Known rows, with every way that one mark hangs from another:
{dodive {pinob fifat} {seme {betib {mufa tagon tutud}}}}: [-0.56 -0.26 -0.10  0.87  0.12  2.79 -1.00  1.35 -1.22  1.64  3.58 -4.36
  1.92  0.74  2.89 -0.46  0.53  2.17  2.54  4.58 -2.63 -0.32  2.42  0.59]
{tutud {mufa betib tagon}}: [-0.31 -2.79 -0.25  0.40 -0.81  1.50 -0.99  0.36 -2.41  0.61 -0.49 -2.20
  1.41 -0.61  1.83  0.78 -1.19 -0.37  0.69  3.17 -1.47 -2.18  0.43  1.74]
{tagon dumila gerakip {mufa betib}}: [ 0.41 -0.53  1.31 -1.34 -2.68 -2.35  0.12  2.30 -1.21  0.14 -0.92 -0.36
  0.96 -0.08  2.02 -2.60  0.25 -0.09  1.56  5.84 -3.87  2.50  0.68  1.22]
{fifat {seme {betib mufa}}}: [-0.78 -0.45 -0.45  1.44 -0.08 -0.60 -1.18  2.23 -0.76 -0.08  0.32 -3.77
  1.40 -0.01  2.14  0.04 -1.03  0.39  2.54 -0.99 -0.68  2.49 -0.67  0.29]
{tagon dumila gerakip {mufa {betib {seme dodive}} tutud}}: [-0.42 -1.37  0.65 -1.74 -2.45 -2.42  0.88  3.16  0.11  2.03 -0.26 -1.07
  0.49 -0.07  1.52 -1.80 -0.98 -0.17  0.99  8.15 -3.29  2.75  1.60  1.68]
{tagon dumila gerakip {mufa tutud}}: [ 0.48 -1.21  0.79 -2.56 -2.72 -2.92  0.39  2.73  0.13  0.75 -0.89 -0.08
  0.12 -0.53  1.44 -1.39  0.79  0.48  0.63  5.04 -2.83  2.87  1.38  1.63]
{betib mufa seme}: [-0.25 -0.13 -0.28  0.97 -2.51 -0.88 -2.29  3.73  1.55  0.48 -0.68 -3.37
 -0.10 -0.42  2.01  0.07  1.16  1.05  1.19  3.53 -0.36  0.65 -0.01  1.04]
{dumila {tagon gerakip {mufa {betib {seme dodive}} tutud}}}: [-1.32 -0.37 -0.84 -0.38 -2.14  1.64 -0.07  2.84 -2.08  1.87  0.67 -1.70
  0.39  0.64  0.68 -1.63 -0.33 -0.68  2.93  5.05 -0.74  1.57  1.77  2.30]
{dumila tagon}: [-0.85 -0.50 -1.58  0.14 -0.68  2.48 -1.98  1.90 -1.97  0.07  0.09 -1.90
  0.72 -0.29  0.96  0.14  0.62 -0.63  2.55 -0.18  0.33  0.16  0.32  0.51]
{fifat {seme {betib mufa} {dodive pinob}}}: [-1.69 -0.55 -0.28  1.03  0.54 -0.99 -0.87  2.30 -1.28  0.02  1.37 -3.99
  1.87  0.34  1.85  0.20 -1.35 -0.06  2.82  0.61 -1.39  3.02  0.20  1.42]
{gerakip {tagon dumila}}: [ 0.17 -1.17 -0.12 -0.67 -0.57 -0.64 -1.51  1.36  0.25 -0.50 -0.32 -0.43
  1.19 -0.82  1.10  0.34  0.49 -0.64  1.23  1.13 -2.44  2.16 -0.93  0.10]
{tagon dumila gerakip mufa}: [ 1.09 -0.30  0.93 -1.73 -2.53 -2.93 -0.29  2.77 -0.65 -0.67 -1.16 -0.40
  0.41 -0.36  1.59 -1.96  1.85  0.15  1.37  4.62 -3.00  3.23  1.02  1.85]
{betib {mufa {tagon gerakip} tutud}}: [-0.92 -1.89  1.06 -0.91 -3.17 -1.58 -0.23  1.73  0.41  1.76 -0.54 -1.34
  0.89 -0.87  1.26  0.35 -0.91  0.94  0.84  3.90 -1.77  0.08  1.25  2.00]
{tutud {mufa {betib seme} tagon}}: [-0.10 -2.25 -0.93  0.97 -0.71  1.84 -1.01  1.27 -1.57  1.16 -0.20 -2.91
  1.26 -0.79  1.89  0.87 -0.95 -0.25  1.01  4.97 -1.17 -2.17  0.60  1.80]
{dodive {pinob fifat} {seme {betib {mufa {tagon gerakip}}}}}: [-0.07  0.76  0.09  1.37 -0.15  2.51 -1.09  1.47 -2.10  0.45  3.17 -4.09
  2.19  0.89  2.62 -1.62  1.70  2.01  3.59  5.10 -3.18  0.24  2.52  1.69]
{fifat seme}: [-0.58 -1.95 -1.89  1.07  1.03  0.47 -0.73  1.86 -0.76  0.45 -0.13 -2.46
  1.56 -1.44  1.19  0.67 -0.26  0.38  0.91 -1.06 -0.06  1.62 -0.87 -0.21]
{tagon dumila gerakip {mufa {betib seme} tutud}}: [-0.04 -1.02  0.50 -1.58 -2.68 -1.95  0.84  3.16  0.43  2.09 -0.40 -0.75
  0.46 -0.42  2.00 -1.95 -0.55  0.35  1.09  8.15 -3.36  2.22  1.24  1.14]
{betib {mufa {tagon dumila}} {seme dodive}}: [-0.17 -0.95  0.70 -0.35 -1.68 -2.28 -1.01  3.00  1.18  1.38 -0.19 -3.95
  0.95 -0.88  1.56  1.19 -1.08 -0.37  1.49  6.45 -1.53  1.19  1.35  1.28]
{tagon mufa}: [-0.24 -1.49  0.23 -0.25 -2.35 -0.77 -1.14  2.37 -1.09 -0.21 -0.34 -1.39
  0.02  0.29  1.92 -0.67  1.20  0.57  0.48  1.12 -0.77  1.79 -0.16  0.67]
{mufa {betib seme} {tagon dumila gerakip} tutud}: [-1.13 -2.54 -0.16 -0.85 -1.06  0.00  1.69  1.78  0.64  4.05  0.47 -1.20
  2.23 -1.79  1.56  0.19 -3.49 -0.16  1.32  8.95 -3.36 -0.50  1.44  0.34]
{pinob {dodive {seme {betib {mufa tutud}}}} fifat}: [-1.08 -0.51 -1.23  1.12  1.02  3.28 -1.62  1.80 -2.50  2.42  1.97 -5.94
 -0.30  1.58  2.04 -0.34  1.35  2.11  1.92  1.00 -0.71  0.92  0.72  1.26]
{tutud {mufa betib}}: [-0.33 -2.21 -0.76  0.50 -1.07  1.26 -2.07  1.13 -2.01 -0.30 -0.98 -2.09
  0.50  0.00  1.82  0.06  0.02 -0.10  0.34  1.59 -1.03 -1.47 -0.09  1.82]
{navo betib}: [-2.29 -2.33  0.61  0.67 -0.56  0.29 -1.40  1.76 -0.93 -0.02 -0.82 -1.47
  1.54  0.02  2.40  0.04  1.22 -0.35  0.10 -0.70 -0.75  1.81 -0.21  0.24]
{tutud {mufa betib {tagon dumila gerakip}}}: [ 0.59 -2.01  0.17 -0.54 -0.95  0.10 -0.40  0.67 -2.11  0.38 -1.02 -1.59
  1.72 -1.00  1.62  0.00 -0.85 -0.60  1.29  5.42 -2.91 -1.26  1.19  2.45]
{seme {betib {mufa {tagon gerakip}}} {dodive {pinob fifat}}}: [-1.91 -0.07  1.50  0.18 -0.96 -0.56 -0.46  1.96 -2.02  0.05  2.08 -3.73
  1.73  1.80  1.89 -0.63 -0.97 -0.18  4.05  3.08 -3.01  1.96  1.51  3.22]

Rows:
[-1.14 -0.40 -1.35  0.97  1.81  2.28 -0.65  2.08 -1.22  0.52  2.07 -3.22
  2.00 -0.03  2.58 -0.11  0.59  0.89  2.91  0.20 -1.84  1.15 -0.49  0.43] => {dodive {pinob {fifat {seme betib}}}}
[ 0.70 -1.53 -0.47  0.03 -0.76  0.50 -0.42  1.50 -1.24  0.84 -0.75 -2.36
  1.50 -1.17  1.68  0.08 -0.57 -0.53  1.60  7.28 -2.56 -1.30  1.27  2.49] => {tutud {mufa {betib seme} {tagon dumila gerakip}}}
[-1.17 -1.05  1.56 -0.75 -2.20 -1.73 -0.75  1.75  0.15  1.01  0.53 -2.85
  1.04  0.33  2.54  0.72 -2.56  0.13  2.21  2.49 -2.22  1.10  0.77  0.41] => {seme {betib {mufa {tagon dumila} tutud}}}
[-0.70 -2.23 -0.85  0.74 -0.23  1.74 -0.74  1.31 -1.87  1.25  0.55 -3.04
  1.63 -0.65  1.76  0.95 -0.99 -0.52  1.22  6.32 -1.76 -1.87  1.20  2.49] => {tutud {mufa {betib {seme {dodive pinob}}} tagon}}
[-2.06 -2.26 -0.47  1.05  0.46  2.39  0.45  1.52 -1.25  2.87  2.03 -3.22
  2.58 -0.39  1.94  0.47 -2.66 -0.41  2.16  6.20 -2.38 -0.87  0.55  0.38] => {mufa {betib {seme {dodive {pinob fifat}}}} tagon}
[-1.77 -1.40  1.86 -1.09 -2.08 -2.97 -0.12  1.89 -0.85  0.76  0.64 -2.99
  1.08  1.09  1.21  0.23 -3.03 -0.79  2.48  3.31 -2.48  2.47  1.90  2.38] => {seme {betib {mufa {tagon dumila gerakip} tutud}} dodive}
[-0.57  0.16 -0.39  0.93 -0.09  2.59 -1.66  1.87 -1.01  1.02  3.22 -4.31
  1.37  1.15  2.84 -0.96  1.33  2.37  2.34  3.53 -2.33  0.18  2.03  0.68] => {dodive {pinob fifat} {seme {betib {mufa tutud}}}}
[-1.30 -0.45 -0.69  0.33  0.79  1.51 -0.63  2.28 -0.18  1.33  2.01 -3.45
  1.54  0.04  2.75  0.19  0.00  1.34  2.48  1.02 -1.93  1.02 -0.14  0.68] => {dodive {pinob {fifat {seme {betib {mufa tutud}}}}}}
[ 0.27 -0.67  0.48  0.25 -1.48 -0.23 -0.95  1.36 -0.95  0.82  1.34 -3.20
  1.48  0.11  1.80 -0.80 -0.40  1.23  1.86  5.04 -2.40  0.96  2.78  0.85] => {dodive {seme {betib {mufa {tagon dumila gerakip} tutud}}}}
[-2.60 -1.06 -0.06  0.48 -0.27 -0.33 -1.24  2.04 -2.16 -0.69  1.78 -2.58
  1.41  1.46  1.61 -0.07 -1.00 -0.60  2.57  0.92 -1.89  2.06  0.76  1.77] => {seme betib {dodive pinob}}
[-0.81 -2.13 -1.67  0.76  2.16  1.61 -0.58  1.93 -1.31  0.74  0.79 -4.04
  1.26  0.08  0.97  0.62 -0.26  0.13  1.45 -2.16  0.02  2.00 -0.72  0.43] => {pinob {fifat {seme dodive}}}
[-0.98 -1.02 -0.45  1.02  1.30  0.74 -0.93  2.19 -1.25  0.26  1.18 -5.15
  1.10  1.20  1.67  0.14 -0.92  0.15  2.79 -2.08 -0.45  2.71 -0.54  0.92] => {pinob {fifat {seme {betib mufa} dodive}}}
[-0.53 -2.12 -0.93  0.77  0.47  2.65 -0.65  1.34 -1.99  1.45  0.97 -3.73
  1.58 -0.15  1.97  0.87 -0.72 -0.36  1.64  5.60 -1.73 -1.98  1.01  2.45] => {tutud {mufa {betib {seme {dodive {pinob fifat}}}} tagon}}
[-1.00 -0.14 -0.94  1.58 -0.14  1.54 -2.23  1.74 -2.97  1.05  0.99 -4.68
  0.01  0.82  1.86 -0.56  1.57  1.55  1.70  2.03 -0.86  1.16  0.90  1.41] => {pinob {dodive {seme {betib mufa}}}}
[-0.19 -1.72 -1.48  1.07 -0.91  1.60 -2.01  1.98 -1.16  0.23 -0.72 -2.86
  0.37 -0.18  1.86  0.14  0.25  0.07  0.63  3.37 -0.65 -1.39  0.06  1.77] => {tutud {mufa {betib seme}}}
[-0.57 -1.40  0.60 -1.17 -2.28 -2.61  0.12  3.17  1.74  2.54 -0.15 -3.02
  0.67 -1.06  0.97  0.78 -1.52  0.02  1.22  7.99 -1.96  1.40  2.24  2.40] => {betib {mufa {tagon dumila gerakip} tutud} {seme dodive}}
[-0.90 -0.10 -0.30  0.91 -1.09  1.23 -1.82  1.73 -1.01  0.66  2.63 -3.15
  1.43  0.46  2.60 -0.77  0.89  2.09  1.66  4.48 -2.36  0.23  2.31  0.68] => {dodive pinob {seme {betib {mufa tutud}}}}
[-1.59 -0.95 -0.47 -0.21 -1.46 -0.35 -1.23  3.81  1.79  2.22  1.05 -3.90
 -0.06  0.17  1.68  0.69  0.12  1.05  1.03  4.94 -0.89  0.89  1.04  1.99] => {betib {mufa tutud} {seme {dodive {pinob fifat}}}}
[-2.78 -3.50 -0.73  0.07  0.24  2.38  1.36  1.48 -0.22  4.70  2.37 -2.81
  2.18 -0.59  1.74  1.22 -4.00 -0.03  1.09  6.74 -2.17 -1.27  1.05  0.17] => {mufa {betib {seme {dodive {pinob fifat}}}} tagon tutud}
[-1.06 -0.39 -0.46 -0.64 -2.47  1.72 -0.23  2.18 -2.40  1.49  0.31 -0.82
  0.51  0.43  1.06 -1.85 -0.10 -0.27  2.81  3.51 -1.12  1.01  1.32  1.74] => {dumila {tagon gerakip {mufa betib tutud}}}
[ 1.27 -1.74 -0.22 -0.95 -0.85 -0.46 -0.82  1.09 -1.55 -0.40 -1.24 -1.64
  1.16 -1.29  1.22  0.62  0.71 -0.42  1.09  4.25 -2.06 -0.60  1.45  3.07] => {tutud {mufa {tagon dumila gerakip}}}
[-1.47 -1.84  0.05 -0.32 -2.87 -0.84  0.73  3.05 -0.79  1.98  0.19 -1.08
  0.25  0.58  1.11 -2.00 -0.58  0.38  0.95  6.25 -1.89  2.10  1.23  2.30] => {tagon gerakip {mufa {betib {seme dodive}} tutud}}
[ 0.01 -0.67  0.16  1.53 -1.30  0.86 -1.83  1.19 -1.73  0.15  1.56 -3.92
  1.48  0.52  2.04 -0.50  0.02  1.24  1.88  2.94 -1.32  0.43  1.97  0.36] => {dodive {seme {betib {mufa tagon}}}}
[ 0.13 -1.02  0.43  0.29 -1.19  0.05 -1.30  1.22 -0.69  1.07  1.53 -3.72
  1.40  0.08  2.17 -0.03 -0.85  1.21  1.47  4.18 -1.96  0.57  2.41 -0.16] => {dodive {seme {betib {mufa {tagon dumila} tutud}}}}
[-0.61 -1.06  0.03  0.01 -2.89 -0.98 -0.21  3.09  1.75  2.58 -0.13 -2.47
  0.61 -1.19  1.34  0.41 -0.49  1.07  1.33  6.70 -1.27  0.10  1.45  2.08] => {betib {mufa {tagon gerakip} tutud} seme}
[-1.36 -1.43  0.03  1.08  0.43 -1.08 -0.33  1.72 -1.51  0.46  0.95 -4.31
  1.96  0.18  1.37  0.77 -2.60 -0.54  2.67  0.12 -0.81  2.88  0.22  1.09] => {fifat {seme {betib {mufa tagon}} dodive}}
[-0.84 -1.57  0.01  0.06 -2.46 -0.57 -0.63  2.95  2.04  2.77  0.11 -3.16
  0.50 -1.21  1.88  1.39 -1.14  1.01  0.76  5.68 -0.68 -0.35  0.96  0.88] => {betib {mufa tagon tutud} seme}
